In the rows, zero is written as 128.
Known rows, with every step that occurs:
Q-S-Z-K-A-L: [129 147 133 115  83 127 161  94 148  93 159 140 111 180 149 111 135 144
 157 112  93 157 109  80 128  93 122  80 146 162  90 215 140 118 168 102
 151  82 168]
K-A: [145 148 100 111 115 122 167  86 171 118 163 137 171 101 108 154 137 117
 140 128 100 143 118 120 156 124 111 122 146 142 106 163 135 131 160  81
 141 104 194]
J-L: [146 128 130 101 110 101 159  94 154 131 156 158 143 123 133 139 133 108
 122 140 121 125 120 136 173 131  99 106 141 138  90 151 149 123 114  74
 157 115 190]
Q-K-H-L: [149 178 136  92 142 150 174 128 137 124 132 147 101 145 153 155 143 105
 149 118 120 153 112 119 156 130 106 143 173 118 110 146 134 133 129  52
 164 134 166]
Z-K-H-G: [125 115 203 117 141 135 187 136 140 105 135 143 128 160 130 156 120 117
 121 119  85 102 113 122 157 107 120  98 181 141 126 163 144 156 138  97
 176 149 164]
J-L-A-K-Z: [153 115 120  54  95  87 148 131 202 118 135 162 134 152 121 163 127 114
 113 125 133 101  99 107 170 104  74  48 123 151  98 168 130 148 137  70
 175  97 192]
S-Z-K-H-L-A: [113 154 156  74 115 129 160 148 159 109 136 146 113 190 105 141 125 145
 145 103 115 126 102 105 141 124 107 103 151 139 126 196 134 143 134  72
 170 126 142]
D-Y-T: [108 171 133 134 158 143 171 100 159 120 170 153 125 130  49 151 121  98
 133 138 134 151 117 120 191 125 105 135 134 110 127 152 119 107 152  90
 162 119 178]
G-D: [147 124 127 125 137 126 172 133 163 115 181 155 155 116 114 157 148  99
 131 132 103 152 107 122 169 144 129 123 158 146 101 146 143 122 127  75
 158 122 166]
Z-K-A-L: [129 116 134 138 104 126 183 103 146 103 152 135 156 131 133 129 129 125
 135 132 102 145 121  98 147  70 109  59 153 165 103 171 123 132 163  85
 160 115 214]
L-A-K: [127 117 108  87 115 103 158 141 184 122 155 147 140 131 110 162 140 113
 123 118 139 126 106 109 151 116 107  99 108 152 109 161 144 141 159  74
 162 102 184]
A-K-B-S: [155 157 150 120 169 104 139 115 163  80 139 170 133 167 131 172 132 119
 131 139 159 111 121 125 155 128 102  56  93 120 135 149 165 140 157  55
 161  88 186]
Z-K: [123 115 155 129 128 134 168 120 136 105 158 137 131 145 116 151 125 128
 130 127 125 135 112 120 159 100 107  94 120 145 101 166 136 137 137  90
 156 137 178]
G-D-Y: [123 151 147 133 147 135 183 112 170 116 182 174 154 120  68 157 147  84
 139 129 113 166 105 110 179 142 136 125 176 133 104 139 138 106 117  74
 168 120 158]
S-Z-K: [125 137 158 117  94 140 156 140 143  96 163 136 108 162 119 155 123 140
 139 112 117 136 105 114 151 112 121  97 129 147 102 188 145 122 141 101
 154 116 161]
A-K: [135 122 128 110 130 129 166 141 160 104 153 141 121 132 129 167 129  95
 128 124 136 135 108 111 153 102 114 102 124 145 111 156 146 134 151  81
 166 111 184]
Z-K-A-L-H: [140  96 114 133 103 136 181 117 137 102 132 126 139 145 154 120 143 133
 124 138  88 157 137  90 132  75 116  67 176 168 100 174 140 138 160  80
 165 123 207]
Q-S: [135 151 117  98 142 129 157  95 148 122 159 154 126 148 121 130 141 121
 146 119 121 164 108 120 151 145 115 141 123 130  90 172 155 126 152  93
 140 108 153]
A-K-H-L: [131 150 144  89 172 147 182 144 150 105 122 144  98 155 142 158 122  84
 143 119 138 129 106 104 150 102 113 109 161 129 137 155 136 144 141  61
 185 132 166]
K-A-L: [140 140 103 118 102 121 174  97 161 122 153 141 172 107 121 125 139 106
 137 133  97 159 119 105 141  95 117  98 155 157 102 160 126 122 170  85
 150  90 211]
B-S-Z: [153 176 144 113 109 127 138 116 161 104 151 158 131 151 148 157 135 118
 133 122 127 135 115 129 153 152 125 121 105 131 108 165 166 120 142 102
 136  78 152]
Q-S-B: [132 161 115  94 159 124 160 130 187 114 155 162 117 152 126 114 135 135
 155 108 153 178 104 121 150 145 116 149 139 117  88 191 155 124 133  80
 142 116 142]
Y-C: [125 144  95 110 132 145 161 108 170 132 157 138 138  91 128 125 147 120
 133 136 129 154 115 100 174 110 120 137 135 136 122 158 141 136 147 107
 140 110 164]
J-L-A: [137 122 101  76  87  73 152  93 184 150 159 169 159 129 109 132 141 121
 114 132 120 115 115 138 172 146  92  98 120 142  90 160 149 132 119  61
 156 104 187]
A-L-H-K-B: [145 115 145 138 148 112 169 140 120  84 115 150 100 183 128 135 138 147
 127 142 105 166 132 108 133 118 119  55 199 124 111 151 131 126 163  49
 152 105 206]
A-L-H-K-B-S: [161 126 154 148 157 107 158 115 112  79  99 166 106 198 161 137 142 142
 121 146 111 144 141 118 135 130 115  38 164 113 119 140 152 130 158  50
 145  91 199]
G-H-K-B-S: [161 137 188 127 175  79 148  84 145  58 131 166 134 211 127 171 126 141
 131 149 113 117 128 128 168 137  96  55 138  93 140 144 161 141 137  30
 137 123 176]
Z-K-A-L-H-G: [120  79 144 154 102 133 183 120 134 109 117 127 149 159 154 124 134 129
 113 131  58 119 137  96 126  80 127  71 212 169  98 164 132 147 167  99
 164 112 194]
Q-K-H: [173 171 140  89 126 139 179 143 149 118 149 149 110 119 158 156 150 111
 139 122 104 155 110 124 162 129 104 137 158 125 109 153 160 134 137  62
 166 127 186]
Q-K-A-L-H: [169 132  77 121  85 136 172 131 146 122 135 137 130 116 178 124 166 123
 131 134  79 172 131  98 132 104 115 106 190 157  82 157 145 126 162  64
 153  97 215]
J-L-H: [161 109 105  96 113 110 166 114 149 126 135 150 124 136 155 131 144 115
 109 144 105 130 133 132 161 136 104 113 162 139  87 154 171 132 116  67
 163 128 185]
L-A-K-H: [151 138 122  58 130 105 175 155 194 114 146 156 122 130 118 156 140 105
 118 114 123 132 106 109 148 111 107  99 129 142 137 168 160 152 153  63
 183 115 181]
K-H-G-D: [151 126 172 115 149 128 194 147 161 118 151 159 154 136 125 166 140  87
 121 126  63 113 110 125 166 145 139 125 218 138 128 143 152 141 129  82
 180 131 151]
J-L-H-K-B: [161 114 141 120 142  84 156 111 136  87 118 156  99 191 130 152 139 149
 118 148 104 115 137 132 162 142  97  66 191 108 100 155 152 129 125  31
 155 121 199]
L-H-K: [146 105 129 129 136 128 175 138 125  97 119 132  91 162 147 162 140 129
 121 130  95 155 131 116 147 134 122 112 184 125  95 148 146 133 144  75
 143 131 179]
H-G-D-Y: [ 99 135 174 146 143 133 182 111 167 128 166 177 167 138  68 159 143  77
 132 126  84 136 109 118 175 149 147 126 206 137 106 131 129 117 125  88
 164 112 144]
L-A-K-B-S-Z: [143 169 136  86 113  80 113 131 196  87 145 176 135 180 107 166 141 143
 128 120 153 105 112 120 141 152 109  61  78 127 137 178 167 133 161  56
 155  53 168]
K-A-L-H-G: [131 104 112 133 100 129 179 116 150 129 116 135 163 133 141 120 142 109
 118 134  59 136 137 103 128 107 134 106 221 164 101 154 140 140 175  97
 153  89 196]
D-G-H-L: [ 92 121 184  93 132 127 160  88 145 115 139 129 155 177 103 130 124 116
 133 128 122 150  94 123 161 131 119 159 162 121 132 139 142 136 140  73
 153 161 155]
D-Y: [107 169 137 119 141 141 173  93 160 129 165 165 144 123  61 151 136  93
 138 119 128 167 108 119 166 129 122 128 146 125 107 145 129 113 137  84
 153 115 165]
G-H: [149 124 140  90 136 114 164 108 157 101 162 142 155 142 111 151 131 111
 130 134 108 149 110 119 165 116 111 132 142 135 116 155 156 134 135  66
 153 139 170]

Rows:
[143  98 132 134 122 132 186 147 113 102 110 137  89 165 164 132 140 120
 116 134  93 172 131 102 134 103 129  88 196 139  96 147 136 124 156  76
 148 114 194]
A-L-H-K
[151 161 146 137  97 119 144  93 166  83 151 143 138 160 151 161 132 137
 139 123 103 114 122 112 153 118 108  72 115 144 112 188 160 131 148  98
 140  93 171]
B-S-Z-K-A
[130 115 155  75 123 106 175 157 188 123 128 157 136 148 117 157 135  96
 112 113 102  98 110 112 146 123 116 101 165 148 134 164 148 162 157  76
 183 111 167]
L-A-K-H-G
[142 153 170 130 110 131 141 113 149  89 150 149 116 181 153 158 127 133
 135 121 125 117 120 119 156 124 118  80  96 136 110 175 165 130 134 105
 146 104 156]
B-S-Z-K
[114 155 120 131 153 149 179 103 184 129 182 167 142  91  88 131 160  91
 141 138 115 167 110  85 194 125 137 129 181 131 126 145 140 115 122  94
 160 116 145]
G-D-Y-C
[132 163 140  91 165 145 180 119 144 124 133 147 131 144 115 146 124 100
 143 123 123 147 109 120 153 126 115 140 170 122 133 152 134 139 137  67
 168 139 161]
K-H-L
[116 114 187  85 107 116 163 101 157 110 162 135 163 150 104 134 133 118
 122 129 107 154  99 126 165 131 124 152 145 130 126 142 162 135 146  83
 154 155 174]
D-G-H
[149 138 168 102 147 140 187 134 145  97 149 141 121 143 129 152 126 122
 129 123 111 137 117 118 159 100 105  98 147 138 127 168 153 149 132  82
 180 157 176]
Z-K-H
[153 134 135  87 130 147 159 152 172  99 136 142 122 143 119 180 118 104
 129 120 136 137  91  98 161  87  97  75 131 142 114 157 126 143 160  92
 164 102 183]
A-K-Z
[ 81 115 164  67 109 101 148  93 169 136 145 139 176 175  79 120 132 131
 123 122 120 140  93 119 157 147 112 150 144 131 128 145 140 145 148  64
 150 149 153]
D-G-H-L-A
[150 150 151 142  80 123 157  95 153  83 142 146 143 167 172 130 132 133
 137 130 101 131 127  96 139  95 121  47 126 158 111 181 149 125 158  98
 151  77 187]
B-S-Z-K-A-L
[144 111 166 113 138 105 176 111 137  84 142 136 119 182 131 170 127 121
 128 134  94 143 118 112 168 113 112 102 166 118 113 151 140 134 134  58
 138 146 173]
G-H-K
[108 111 154 148 132 147 194 138 147 129 137 171 145 156 105 123 154  81
 118 135  73 162 122  95 149 129 162 105 247 151 102 127 137 114 131  89
 177 103 154]
A-L-H-G-D-Y
[126 104 136 122 129 137 167 140 141 129 123 138 141 147 127 148 137 115
 113 125  85 126 128 125 142 142 136 141 199 139 100 147 153 147 148 100
 150 116 159]
L-H-G
[138 128 178 102 146 133 188 157 160 105 127 147 119 149 142 167 126  86
 118 115  97 102 113 114 151 107 128 106 180 138 137 154 153 154 154  83
 186 120 171]
A-K-H-G
[150 135 156 113 131 135 165 128 147  96 126 143 115 164 108 180 116 123
 132 117 109 146  99 109 168 112  98  76 164 120  99 152 106 135 157  95
 137 116 183]
H-K-Z
[158 110 140 111 117 148 183 158 127  93  96 139  97 181 156 140 127 128
 120 127  90 172 113  88 142  91 110  59 212 135  99 150 115 134 165  92
 150 103 194]
A-L-H-K-Z
[103 120 105  92 135 117 150 131 169 129 136 148 134 159 108 153 128 110
 135 118 153 126 107 106 146 118 108 103 122 143 110 159 122 141 154  63
 161 105 163]
H-L-A-K
[132 136 140 131  71 128 167 117 154  95 157 134 135 155 140 130 131 138
 142 118  92 147 112  91 133  76 122  66 153 167 106 196 126 118 165  95
 156  86 197]
S-Z-K-A-L
[150 122  86 115 105 131 178 114 157 118 135 133 154 116 145 117 148 119
 127 138  84 171 132 100 126 101 126 105 191 162 103 161 144 128 170  80
 155  98 206]
K-A-L-H
[142 144 177 142 163 105 138  98 140  79 148 163 147 174 110 160 127 149
 132 138 148 115 129 133 163 128  95  47  90 120 127 159 156 142 140  65
 153 119 179]
Z-K-B-S
[144  86 116 144 113 126 188 135 159 119 134 146 170 128 150 130 154 101
 116 138  37 135 132  96 138 121 150 102 252 169 102 148 142 131 156  85
 163  96 187]
K-A-L-H-G-D
[120 101 205 111 113 109 174 102 134  89 143 126 125 185 125 149 129 129
 119 129  94 145 102 122 170 127 118 123 172 116 123 138 148 134 147  73
 146 161 179]
D-G-H-K
[164 168 190 107 124 135 166 133 153  81 138 156 104 179 169 157 127 129
 129 118 108 124 120 117 156 126 114  86 121 130 137 182 176 141 128  93
 169 119 156]
B-S-Z-K-H
[ 98 138 104  92 127 114 148 104 167 148 142 151 161 146  82 141 134 123
 137 119 136 142 107 122 149 147 105 129 133 135 104 155 118 136 144  69
 142 113 154]
H-L-A
[137  88 137 134 135 136 175 155 153 121 144 145 146 146 132 157 153 104
 109 133  63 127 124 118 152 156 149 133 220 147  99 140 157 138 131  88
 163 120 151]
L-H-G-D
[113 133 151  85 150 125 177 122 151 121 130 148 130 169  99 140 124 129
 136 116 124 123 110 111 151 117  94 100 146 137 132 171 128 154 135  62
 173 153 155]
Z-K-H-L-A
[101 136 167 160 163 133 180 121 164 121 173 167 143 143  58 161 130  82
 125 141  88 118 114 116 199 148 133 130 199 116 128 138 113 110 138  94
 172 117 154]
H-G-D-Y-T
[164 127 129  52 114  80 174 131 194 121 139 170 118 140 143 144 139 102
 110 126 122  95 115 118 164 115  89  78 140 146 124 167 165 148 121  47
 197 121 194]
J-L-A-K-H
[123  97 134 126 115 139 178 145 127 132 115 145 143 147 147 115 138 108
 110 133  78 144 129 109 130 114 140 112 210 153  98 144 142 137 156 104
 157  97 174]
A-L-H-G
[135 101 205 133 149 133 197 151 151  99 152 153 133 157 132 160 133 106
 119 124  66 101 116 116 171 119 128  94 209 146 127 155 147 149 118  87
 191 157 150]
Z-K-H-G-D
[144 118 119 124  75 142 172 142 142  88 138 124 121 160 159 119 142 143
 131 124  79 161 126  84 119  84 130  73 184 168 104 195 148 124 159  92
 161  95 192]
S-Z-K-A-L-H
[150 106 144 122 107  96 187  88 144  85 135 134 141 166 139 139 131 117
 134 137  65 149 122  92 151  79 114  72 192 140 116 157 124 126 157  49
 144 119 211]
G-H-K-A-L
[137 176 188 111 147 144 161 122 134  86 120 150  99 202 166 155 117 124
 145 119 124 117 114 115 152 124 112  92 138 122 137 178 161 140 123  84
 168 127 138]
B-S-Z-K-H-L
[119 155 142 146 165 139 180 121 165 110 187 163 135 127  60 158 136  86
 134 146 117 151 116 112 198 140 116 130 165 117 129 143 120 102 134  76
 174 126 167]
G-D-Y-T
[160 116 139 107 134 149 167 154 143  90 106 131  96 173 133 172 126 137
 119 119  95 158 112 101 156 120 104  86 196 125  99 154 127 143 158  88
 144 123 174]
L-H-K-Z
[152 112 183 115 152 126 195 170 172  97 146 155 124 150 147 173 138  77
 118 125  78  99 108 107 162 119 144 104 209 146 138 144 157 146 129  76
 198 125 163]
A-K-H-G-D
[158 194 154 115 130 107 122 109 160  87 152 171 141 170 116 162 134 140
 141 124 136 127 116 136 149 159 115  93 104 112 126 170 165 123 152  70
 140  67 164]
K-B-S-Z
[122 139 195 123 164 141 204 148 175 101 150 179 117 151 103 170 138  58
 127 119  88 118 106  99 172 119 150 104 222 136 141 139 144 132 123  69
 206 127 149]
A-K-H-G-D-Y
[140 103 164  93 134 105 183 173 200 112 148 166 146 146 125 165 146  88
 112 120  82  91 104 106 159 135 132  94 196 155 135 155 153 155 139  66
 194 117 159]
L-A-K-H-G-D
[128 163 166 104 137 117 133 113 142  78 168 156  99 209 102 140 131 172
 159 112 131 146 103 110 140 137 112  87 117 123 107 215 155 122 154  77
 151 100 147]
Q-S-Z-K-B
[140 169 116  73 126 124 162 133 159 142 131 156 122 149 129 143 150 121
 142 110 123 140 104 121 155 144  94 135 158 122 109 159 132 142 138  45
 161 126 166]
Q-K-H-L-A
[153 112 106 135 123 121 177 112 150  96 122 125 114 150 146 162 141 135
 128 129  71 143 136 107 148 126 114 105 198 131  98 162 142 137 165  70
 136 121 196]
L-H-K-A
[122 173 175  81 153 152 163 121 130  96 135 143  71 219 143 128 123 140
 164 100 116 149  97  96 138 126 118 125 159 126 117 208 151 133 133  86
 168 132 120]
Q-S-Z-K-H-L
[126 103 192 119  89  98 186  84 150  85 135 126 152 175 136 122 135 122
 125 135  67 147 105  99 152  96 123  88 195 137 125 144 129 129 172  70
 147 136 213]
D-G-H-K-A-L
